What can hang from each mark:
k712: k123 k135 k357 k985
k790: k120 k298
k298: k790
k135: k935
k935: k135 k357 k985
k357: k229 k935
k229: k357
k985: k712
k120: k357

Known rows, with every way that one mark hangs from another:
k935[k135 k357 k985]: .30 -.03 -.01 .38 -.40 .16 .03 .26 -.08 .05 -.13 .22 -.14 .08 .01 .14
 -.05 .10 -.21 -.09 .13 -.08 -.17
k790[k120[k357[k229 k935]] k298]: -.05 .05 .40 -.20 .31 -.18 -.03 .14 -.34 .04 .42 .16 .09 .08 -.24 .12
 .09 .19 -.23 .50 -.11 -.09 .03
k135[k935]: -.04 -.05 -.10 .20 .05 -.03 -.01 -.12 .08 -.07 -.15 -.19 .06 -.04 -.01
 -.03 .02 .03 .08 -.24 -.01 .16 -.01
k229[k357[k935[k135 k985[k712]]]]: .32 .02 -.07 .41 -.40 .15 -.11 .06 -.22 -.04 -.06 .14 -.08 .26 .15 .13
 -.20 .10 -.11 -.16 -.05 .13 -.03
k135[k935[k357 k985]]: .18 .02 -.16 .52 -.18 .00 -.02 -.02 -.09 .01 -.13 -.06 -.13 .00 -.04 .17
 .00 .21 -.08 -.28 -.02 .02 -.04
k790[k120[k357[k935]] k298]: .05 -.07 .30 -.19 .09 .01 -.19 .08 -.23 .15 .41 .15 .03 .01 -.22 .10 .09
 .14 -.19 .30 -.18 -.07 -.03
k298[k790[k120[k357]]]: -.06 -.04 .02 -.18 .15 .16 -.34 .13 .00 .14 .31 .02 .17 -.03 -.08 .13
 -.01 -.10 -.13 .14 -.02 -.27 -.24
k985[k712]: -.07 .03 .06 .25 -.07 .05 -.08 -.16 .00 -.07 .10 -.03 .08 .15 -.10 -.06
 -.02 -.12 -.10 -.10 -.12 .08 -.03
k712[k123 k135[k935[k357]] k985]: -.03 -.15 .16 .54 .02 .16 -.02 -.01 -.15 .13 -.20 .24 .07 -.05 .47 -.02
 -.08 .48 .28 -.35 -.13 -.02 .10
k985[k712[k123 k357]]: -.20 .18 .33 .11 -.09 -.02 .02 -.10 -.22 .07 .17 .12 -.08 -.07 .04 .04
 -.22 -.03 -.14 -.08 -.41 -.18 .04
k790[k120[k357]]: -.07 -.03 .14 .05 -.02 .23 -.36 .12 -.06 .05 .33 -.01 .03 .05 -.19 .05
 -.03 .04 -.18 .10 -.03 -.16 -.15
k712[k123 k357[k229 k935] k985]: -.12 .35 .51 -.12 .35 -.32 .36 .31 -.58 -.14 .06 .36 .00 -.07 .31 .06
 -.22 .56 .04 .32 -.21 -.32 .29
k229[k357[k935]]: .13 .06 -.01 -.05 -.01 -.09 -.05 .04 -.15 .14 .12 .01 -.15 .14 .14 .15
 -.18 .09 .16 .04 -.13 -.06 .15
k935[k135 k357 k985[k712[k123]]]: .10 -.02 .20 .61 -.52 .32 -.01 .06 -.19 .07 -.06 .33 -.12 .13 .06 .07
 -.13 .07 -.32 -.19 -.18 -.10 -.10
k935[k357 k985[k712[k123 k135]]]: -.01 .06 .08 .64 -.29 .26 -.10 -.12 -.35 .16 -.01 .33 -.07 .05 .21 .08
 -.07 .26 -.13 -.21 -.26 -.09 -.05
k120[k357[k229 k935[k985[k712]]]]: -.07 .42 .13 .33 .06 -.18 -.04 .03 -.51 -.26 .18 .09 .11 .34 -.07 .01
 .04 .30 -.23 .32 -.03 -.08 .00
k985[k712[k357]]: -.04 .21 .17 .15 -.03 -.15 .00 -.07 -.07 -.01 .14 -.01 -.06 .06 -.09 .04
 -.16 -.09 -.16 -.08 -.24 -.05 -.02
k135[k935[k985]]: .14 -.03 -.28 .35 -.11 .07 -.05 -.08 -.08 -.17 -.29 -.14 .03 -.10 .05
 .07 .03 .22 -.07 -.31 .05 .19 -.04
k135[k935[k357[k229] k985[k712]]]: .01 .18 .00 .77 -.03 -.16 .06 -.10 -.20 -.19 -.07 -.09 .02 .23 -.14 .14
 .00 .16 -.22 -.17 -.05 .06 -.01
k790[k120[k357[k229]] k298]: -.08 -.05 .33 -.09 .19 -.07 -.18 .07 -.15 .05 .36 .10 .15 .05 -.30 .12
 .09 .04 -.26 .32 .00 -.05 -.03
k357[k229]: -.12 .11 .10 .01 .23 -.19 .15 .06 -.13 -.14 -.01 .02 .04 .07 -.02 .03
 .03 .07 -.04 .20 .08 -.01 .06
k790[k298]: .12 -.15 .08 -.15 -.01 -.08 .03 -.12 .01 .13 .03 .07 .04 -.06 -.07 .04
 .09 -.07 -.02 .03 -.06 .15 .07
k120[k357[k229]]: -.18 .22 .17 .07 .16 -.20 -.08 .08 -.17 -.08 .18 .04 .10 .23 -.08 .01
 .02 .08 -.03 .31 .09 -.11 -.01
k935[k135 k357[k229] k985[k712]]: .14 .12 .16 .66 -.26 .00 .12 .14 -.20 -.12 -.05 .23 -.02 .33 -.10 .12
 -.05 .07 -.33 -.01 .09 .00 -.14
k935[k357 k985]: .24 .08 -.05 .33 -.23 .04 -.03 .11 -.16 .08 .03 .10 -.17 .06 -.06 .20
 -.04 .17 -.15 -.06 .00 -.15 -.04

Rows:
-.12 -.05 -.13 .53 .04 .05 -.13 -.33 .04 -.07 -.18 -.08 .19 .06 .17 -.14
 .05 .09 .12 -.43 -.06 .35 -.07 => k985[k712[k135[k935]]]
.31 .10 -.19 .09 -.17 .00 -.07 .09 -.31 .05 .00 .05 -.17 .06 .15 .22
 -.15 .27 .02 -.02 -.07 -.03 .11 => k229[k357[k935[k985]]]
-.03 .36 .03 .39 .12 -.21 .10 -.02 -.42 -.17 -.07 .22 .05 .02 .11 .11
 -.08 .31 -.17 -.03 -.04 .08 -.05 => k935[k985[k712[k135 k357[k229]]]]
.27 .05 -.05 .12 -.21 .08 .15 .24 -.27 -.16 -.23 .26 -.07 .01 .14 .04
 -.01 .28 -.14 .07 .11 .04 -.10 => k357[k935[k135 k985]]
-.16 .18 .19 -.27 .47 -.16 -.02 .27 -.30 -.02 .35 .14 .17 .06 -.06 .16
 .02 .14 -.15 .52 -.04 -.35 -.12 => k298[k790[k120[k357[k229 k935]]]]
.10 .28 .02 .30 -.20 -.07 -.06 -.03 -.24 -.10 .04 .04 -.05 -.01 -.08 .14
 -.14 .10 -.29 -.15 -.14 -.04 -.04 => k935[k985[k712[k357]]]
.21 -.07 .02 .01 -.16 .01 -.01 .16 -.06 .09 -.03 .14 -.16 .17 .22 .11
 -.19 .04 .13 -.01 -.01 .03 .02 => k229[k357[k935[k135]]]
-.01 .11 .21 -.02 .18 -.21 .36 .27 -.23 -.19 -.10 .23 .01 .13 .10 -.03
 .02 .16 -.04 .31 .12 .02 -.01 => k357[k229 k935[k135]]
-.03 .04 .07 .76 -.34 .18 -.10 -.19 -.20 .01 -.08 .03 -.07 .04 .01 .09
 -.08 .14 -.18 -.37 -.33 -.04 .00 => k135[k935[k357 k985[k712[k123]]]]
-.16 .44 .34 .04 .29 -.46 .30 .06 -.39 -.19 .19 .10 -.03 .16 -.06 .07
 -.13 .14 -.14 .30 -.23 -.11 .09 => k985[k712[k357[k229 k935]]]
.07 .30 .01 .05 .17 -.24 .28 .17 -.47 -.24 -.09 .15 -.01 .03 .03 .10 .04
 .41 -.13 .32 .07 -.05 .08 => k357[k229 k935[k985]]
-.18 .07 .14 -.15 .36 -.03 -.19 .21 -.09 .01 .30 .06 .22 .03 -.11 .18
 .01 -.03 -.17 .35 .03 -.31 -.16 => k298[k790[k120[k357[k229]]]]
.14 -.18 .34 -.14 -.07 .13 -.14 .22 -.14 .10 .27 .27 .04 .08 -.15 .06
 .04 .07 -.25 .25 -.05 -.01 -.15 => k790[k120[k357[k935[k135]]] k298]
.24 .01 .06 .65 -.48 .21 -.06 .08 -.07 -.02 -.05 .19 -.06 .27 -.09 .10
 -.08 .01 -.31 -.18 .02 -.01 -.18 => k935[k135 k357 k985[k712]]
-.11 .09 .11 .38 .17 -.30 .17 -.01 -.04 -.04 .01 -.11 -.04 .14 -.06 .12
 .01 .09 .01 .00 -.01 -.01 .02 => k135[k935[k357[k229]]]
.06 .29 .12 .18 -.04 -.13 .07 .33 -.42 -.24 -.05 .26 .04 .22 .06 .02 .02
 .35 -.17 .36 .22 -.07 -.12 => k120[k357[k229 k935[k135 k985]]]
.03 -.17 .23 -.12 -.03 .13 -.33 .01 -.05 .16 .35 .05 .10 -.02 -.30 .09
 .05 -.04 -.23 .12 -.08 -.02 -.07 => k790[k120[k357] k298]
-.19 .34 .25 -.04 .28 -.33 .07 .16 -.35 -.11 .23 .11 .06 .25 -.02 .01
 .03 .23 .01 .46 .02 -.15 .03 => k120[k357[k229 k935]]
-.03 -.10 .17 .15 .06 .24 -.03 .06 -.25 .05 -.18 .38 .16 -.12 .52 -.12
 -.05 .45 .23 -.13 -.03 -.03 .11 => k712[k123 k135 k985]
.01 .10 .18 .02 -.09 -.02 -.05 .23 -.15 -.02 .10 .20 .00 .24 .09 -.08
 -.02 .09 -.02 .22 .08 -.05 -.13 => k120[k357[k935[k135]]]
.00 .37 .27 .01 .49 -.40 .34 .29 -.50 -.16 -.03 .38 .08 -.01 .41 .02
 -.12 .64 .19 .23 .05 -.12 .15 => k712[k135 k357[k229 k935] k985]
.05 .11 -.12 .62 .10 -.17 .10 -.02 -.26 -.06 -.26 .09 .02 .02 .18 .15
 .08 .41 .03 -.17 .12 .11 -.06 => k712[k135[k935[k357[k229] k985]]]
.01 .26 -.13 .36 .22 -.34 .16 .00 -.35 -.18 -.30 .07 .02 -.18 .23 .14
 -.05 .47 -.01 -.16 .06 .14 -.05 => k712[k135[k935[k985]] k357[k229]]
